Each row comes from the steps of one walk. Every step used is in the known rows, and no mark comes twice. Write the walk behind each row, first mark first.
Known rows
torod/kupobe/fibo/nopuzes/sorud: [ 4.12  1.11  0.04 -1.18  0.27 -0.14 -4.13 -0.47  3.78  0.24 -2.81  0.18
 -2.32  0.01 -1.63  2.01 -4.70 -0.85 -0.16  2.34 -2.38  0.47  2.38 -0.17
 -2.10]
torod/kupobe/zesuto/nopuzes/sorud: [ 3.14  1.19  0.26 -1.32  1.76 -2.32 -2.80 -0.55  4.97  2.53 -1.19 -0.03
 -2.04 -0.40 -0.62  2.59 -3.53 -0.94 -0.03  1.63 -2.23  2.44  1.71 -0.26
 -3.26]
muniz/nopuzes: [ 0.47 -2.10 -1.13 -2.31 -1.84  0.68 -2.56  0.07 -0.04  2.58 -2.53  1.70
 -1.13 -0.70 -0.27  0.25 -3.89  1.16 -0.70  2.31 -1.63  1.39  3.12  0.60
 -1.94]
nopuzes/torod/kupobe/rupu: [ 2.51  3.07 -2.80 -0.72 -0.90 -0.99 -1.78  1.75  0.35  1.13 -1.51  2.31
 -2.66 -1.61 -3.18  2.65 -1.24  0.64 -2.43  1.92 -2.16  1.76  0.06 -1.71
 -0.78]
nopuzes/nuvuk: [ 4.00 -1.43 -0.39  0.57 -0.47 -0.48 -1.41  0.95  0.25  2.79 -2.36  3.15
 -1.42 -0.38 -1.93  2.13 -1.74 -1.04 -0.88  3.09 -1.60  0.68  1.86 -0.69
 -2.05]
fibo/nopuzes/muniz/kupobe/sorud: [ 2.58  2.09 -0.61 -1.27 -0.06 -1.95 -3.38 -0.66 -0.15  1.53 -3.04  0.16
 -2.79 -0.85 -2.42  1.68 -3.83  1.59 -0.87  3.11 -1.19  0.67  1.15  0.87
 -1.71]
kupobe/nuvuk: [ 3.23 -0.89 -1.82  0.10 -0.46 -0.38 -1.13  1.36  1.49  2.00 -3.76  3.57
 -2.29  0.03 -1.13  2.47 -2.45  1.61 -0.96  2.49 -2.17 -0.94  3.17 -0.14
 -1.95]
nuvuk/nopuzes/muniz/kupobe/fibo: [ 2.54  0.15 -1.15 -0.41 -0.54 -0.40 -2.18 -1.43 -1.71  1.11 -4.71  2.39
 -3.92  0.59 -2.83  1.90 -5.52  1.46 -1.64  3.69 -1.56  1.06  2.77  0.96
 -1.85]
rupu/nopuzes/sorud: [ 2.30  0.35  0.03 -1.63  0.04 -0.98 -3.55  0.52  2.93  1.83 -1.70 -0.23
 -0.36 -1.05 -1.01  2.21 -2.35 -1.52  0.81  2.48 -2.44  0.89  1.02 -0.32
 -1.99]
fibo/nopuzes/torod: [ 2.64 -0.57 -0.58 -3.10 -0.51 -0.92 -2.48 -1.48  2.79  3.27 -2.59  2.75
 -1.46 -2.28 -0.96  1.00 -2.78 -0.35 -0.97  1.59 -1.49  0.75  2.93 -0.41
 -1.82]
nuvuk/nopuzes/torod/kupobe: [ 3.12  0.85 -0.80 -1.84 -0.35  0.92 -1.63  1.35  2.00  1.98 -1.77  2.83
 -2.67 -1.81 -2.18  2.07 -3.54 -0.17 -0.93  1.85 -2.04  3.37  1.52 -2.28
 -1.65]
fibo/nopuzes: [ 1.84 -1.16 -0.23 -3.03 -0.89  0.05 -2.81 -0.01  2.12  1.10 -3.02  0.87
 -2.10 -0.03 -0.67  0.69 -3.83  0.86 -1.66  1.81 -0.43 -0.78  3.79 -0.60
 -1.15]
zesuto/nopuzes: [ 1.42 -1.37 -0.14 -2.53  0.55 -0.89 -1.76  1.24  2.08  3.22 -1.17  1.04
 -3.07  0.11  0.24  1.17 -3.16  1.09 -1.87  1.34 -1.04  1.81  2.83 -0.38
 -1.80]
kupobe/rupu/nopuzes/nuvuk: [ 2.24 -1.85 -1.24 -0.56 -1.69 -0.88 -2.60  1.28  0.24  1.67 -2.31  2.02
 -0.86 -0.63 -2.71  3.39 -0.25 -1.04 -1.93  2.96 -1.70  0.61  1.21 -1.18
 -1.71]
zesuto/nopuzes/torod/kupobe: [ 3.34  0.83 -1.37 -1.64  0.40  0.33 -1.15  1.94  2.20  2.05 -0.76  3.22
 -3.15 -1.88 -1.85  2.37 -3.39 -0.01 -0.72  1.75 -1.93  4.03  1.50 -2.26
 -2.42]
rupu/nopuzes/muniz: [ 0.16 -2.52 -2.30 -1.60 -1.16 -1.22 -1.63  0.72 -1.03  1.13 -2.40  0.61
 -1.51 -0.18 -1.64  1.97 -2.96 -0.14  0.25  3.16  0.13  2.07 -0.05 -0.83
 -1.21]
rupu/nopuzes/muniz/kupobe: [ 1.61 -0.43 -2.96 -1.55 -0.91 -0.97 -0.30 -0.31 -1.88  0.90 -3.55  2.32
 -2.76 -1.27 -2.73  2.61 -3.79  1.04 -0.06  3.63 -0.86  2.76  1.76 -0.55
 -1.75]
zesuto/nopuzes/torod: [ 2.36 -0.75 -0.52 -2.77  0.50 -1.56 -1.76 -0.63  2.79  4.72 -1.26  2.85
 -2.14 -2.20 -0.28  1.33 -2.33 -0.18 -1.12  1.26 -1.90  2.51  2.29 -0.27
 -2.31]
rupu/kupobe/nuvuk: [ 2.92 -0.34 -2.67 -0.60 -0.89  0.22 -0.83  2.63  0.64  1.08 -3.77  3.93
 -2.94 -0.51 -1.94  3.31 -2.75  2.29 -0.53  3.00 -2.93 -0.02  3.19 -0.76
 -2.47]
torod/kupobe/rupu/nopuzes/sorud: [ 2.32  1.66 -1.05 -1.37 -0.39 -1.03 -3.67  1.18  2.74  0.66 -1.46 -0.43
 -0.97 -1.14 -2.11  3.11 -1.75 -1.22 -0.12  2.32 -2.74  1.45  0.14 -1.03
 -1.58]
kupobe/fibo/nopuzes/muniz: [ 1.62 -2.17 -2.01 -1.37 -0.94 -0.92 -2.38 -0.98 -0.23  0.25 -3.76  0.82
 -3.07  0.98 -1.80  1.34 -4.96  0.54 -0.84  2.97  0.27  0.86  1.60 -0.04
 -1.21]

Write each row's walk
[ 0.18  0.40 -1.94 -2.27 -1.74 -0.32 -2.99  2.66  0.15  0.15 -1.60  0.63
 -1.44 -0.86 -2.62  3.07 -1.18  0.56 -2.11  2.38 -1.41  1.03  0.67 -1.94
 -1.09]
torod/kupobe/rupu/nopuzes
[ 2.43  2.09 -0.34 -0.75  1.15 -2.72 -1.43 -1.16  2.47  3.02 -2.05  2.91
 -1.35 -1.41 -2.04  2.47 -3.23 -0.12 -0.62  2.42 -1.10  1.63  1.91 -0.86
 -3.97]
nopuzes/torod/kupobe/zesuto
[ 4.34  0.01 -2.62  0.17 -0.34  0.34 -0.78  1.88  2.27  1.38 -3.20  4.80
 -2.86 -1.17 -2.23  3.49 -2.73  0.99 -0.58  2.33 -2.75  1.25  2.56 -1.53
 -2.56]
nopuzes/torod/kupobe/nuvuk
[ 1.61 -2.61 -2.43 -1.14 -1.28 -0.20 -1.25  0.29  0.64  0.95 -3.84  1.18
 -3.26  0.68 -1.88  2.46 -4.06  0.73 -0.86  2.41 -0.62  2.52  1.01 -1.09
 -0.73]
torod/kupobe/nuvuk/nopuzes/muniz
[ 1.48  1.59 -3.78 -1.19 -1.05 -2.28 -0.89 -0.05 -1.24  0.94 -2.89  1.39
 -3.67 -0.70 -3.02  2.80 -2.00  1.84 -2.73  2.39 -1.38  2.02  0.87 -0.31
 -0.52]
zesuto/nopuzes/muniz/kupobe/rupu
[ 2.83 -3.18 -0.98 -0.41 -1.73  0.34 -2.18  0.16  0.17  2.68 -2.71  2.97
 -1.05 -0.61 -1.52  1.82 -2.45 -0.62 -0.83  2.93 -1.94  1.61  2.70 -0.07
 -2.45]
muniz/nopuzes/nuvuk
[ 2.53 -1.44 -1.67 -0.62 -1.71 -0.88 -2.17  0.88 -0.16  1.41 -2.71  2.44
 -1.26 -0.98 -3.14  3.75 -0.55 -0.70 -1.92  3.16 -1.91  1.07  1.61 -1.15
 -1.91]
muniz/kupobe/rupu/nopuzes/nuvuk
[ 1.36 -0.26 -0.02 -2.19  1.36 -2.17 -1.69  0.15  3.35  2.86 -1.22  1.17
 -2.99  0.11 -0.53  2.34 -3.67  0.96 -1.92  1.38 -0.73  2.48  2.89 -0.80
 -3.49]
torod/kupobe/zesuto/nopuzes
[ 3.53 -0.85 -3.68  0.24 -0.72 -0.82  0.17  0.11  0.00  1.01 -4.86  4.21
 -3.40 -0.46 -2.41  3.44 -3.36  2.04 -0.49  3.21 -2.00  0.89  3.03 -0.08
 -2.12]
nopuzes/muniz/kupobe/nuvuk
[ 2.63 -1.41 -1.54 -0.39 -1.65 -0.34 -2.44  1.97  0.31  0.96 -2.05  2.24
 -1.25 -0.70 -3.20  3.80 -0.57 -1.03 -1.83  2.98 -1.79  1.39  1.03 -1.85
 -1.85]
torod/kupobe/rupu/nopuzes/nuvuk
[ 1.05 -2.46 -2.18 -1.56  0.01 -1.69 -0.91  0.39  0.14  2.09 -1.86  0.72
 -3.26  0.43 -0.73  1.58 -3.74  0.52 -0.55  2.26  0.10  3.14  0.64 -0.44
 -1.33]
zesuto/nopuzes/muniz
[ 3.73  0.23 -0.09 -1.17 -0.08  0.05 -3.19  0.10  4.61  1.62 -3.15  0.32
 -2.06 -0.16 -1.21  2.69 -3.46 -0.63 -0.30  1.73 -3.19  1.36  2.07 -0.56
 -1.47]
torod/kupobe/nuvuk/nopuzes/sorud
[ 3.49  0.98 -0.50 -0.35  0.37  0.33 -2.79  0.74  0.74  1.47 -2.36  3.27
 -3.73 -0.18 -2.39  2.14 -4.76  0.54 -1.61  2.77 -2.22  1.84  2.27 -0.48
 -2.78]
zesuto/nopuzes/torod/kupobe/fibo
[ 2.10  2.49 -2.32 -1.43 -1.23 -0.72 -2.19  1.29  0.92  1.24 -1.90  1.69
 -2.78 -1.37 -3.10  2.62 -1.44  0.67 -2.98  1.59 -2.19  1.91  0.38 -1.74
 -0.44]
nuvuk/nopuzes/torod/kupobe/rupu
[ 0.67 -2.08 -1.84 -1.49  0.55 -3.13 -1.03 -1.05  0.94  2.56 -2.16  0.58
 -2.82  0.53 -0.82  1.96 -3.78  0.45 -0.67  2.29  0.42  2.83  0.92 -0.09
 -2.35]
kupobe/zesuto/nopuzes/muniz
[ 0.95  0.59 -1.37 -1.25  0.41 -3.75 -0.92 -2.76  0.30  2.37 -3.65  1.94
 -1.52 -0.80 -2.33  2.78 -3.59  0.76 -0.54  3.33 -0.34  1.33  2.39  0.32
 -3.66]
rupu/nopuzes/muniz/kupobe/zesuto
[ 3.24  1.53 -0.63  0.04 -0.01 -0.24 -2.14 -0.58 -1.57  1.46 -4.12  3.25
 -3.51  0.13 -2.63  1.70 -4.99  1.64 -1.60  3.78 -2.12  0.00  3.40  1.02
 -2.37]
muniz/kupobe/fibo
[-0.18 -1.66 -3.14 -1.56 -1.61 -1.83 -1.93  0.73 -1.29  0.66 -2.41  0.22
 -1.74 -0.19 -2.29  2.45 -2.05  0.16 -0.80  2.94 -0.06  1.84 -0.64 -0.88
 -0.67]
kupobe/rupu/nopuzes/muniz
[ 3.44 -1.87 -0.25 -0.33  0.49 -1.64 -1.55  0.22  2.49  2.86 -1.76  2.60
 -2.36  0.00 -1.71  3.32 -2.30 -0.78 -1.70  2.29 -1.29  2.41  2.56 -1.08
 -3.55]
torod/kupobe/zesuto/nopuzes/nuvuk
[ 1.12  0.06 -1.46 -2.74 -1.14 -1.69 -2.78 -0.31  1.36  3.29 -1.85  2.33
 -0.61 -2.79 -1.86  2.22 -0.60 -0.57 -1.37  1.95 -2.09  1.21  1.00 -0.71
 -1.62]
kupobe/rupu/nopuzes/torod
[ 2.40 -0.28 -2.91 -1.75 -0.80 -0.84 -0.30 -1.16 -1.06  0.54 -4.10  2.30
 -3.50 -0.90 -2.60  2.09 -4.65  1.39 -0.49  3.23 -0.60  2.28  2.69 -0.36
 -1.48]
fibo/nopuzes/muniz/kupobe
[ 2.01  1.53  0.10 -1.45  0.81 -2.43 -1.85 -1.63  3.04  3.15 -2.43  2.32
 -1.46 -1.18 -1.92  2.44 -3.43 -0.07 -1.16  2.08 -1.13  1.76  2.23 -0.90
 -3.64]
nuvuk/nopuzes/torod/kupobe/zesuto
[ 3.54  0.93 -1.39 -1.88 -0.28  0.78 -1.66  1.36  2.19  1.06 -1.73  3.16
 -2.69 -1.96 -2.28  2.10 -3.73 -0.12 -0.64  1.98 -1.63  2.80  1.96 -2.38
 -2.09]
fibo/nopuzes/torod/kupobe
[ 0.63 -0.47 -0.18 -2.93  1.00 -2.51 -1.78  0.05  2.62  3.25 -1.59  1.11
 -2.88 -0.13 -0.41  2.33 -3.47  1.50 -1.78  1.70 -1.13  1.99  3.27 -0.26
 -3.63]
rupu/kupobe/zesuto/nopuzes
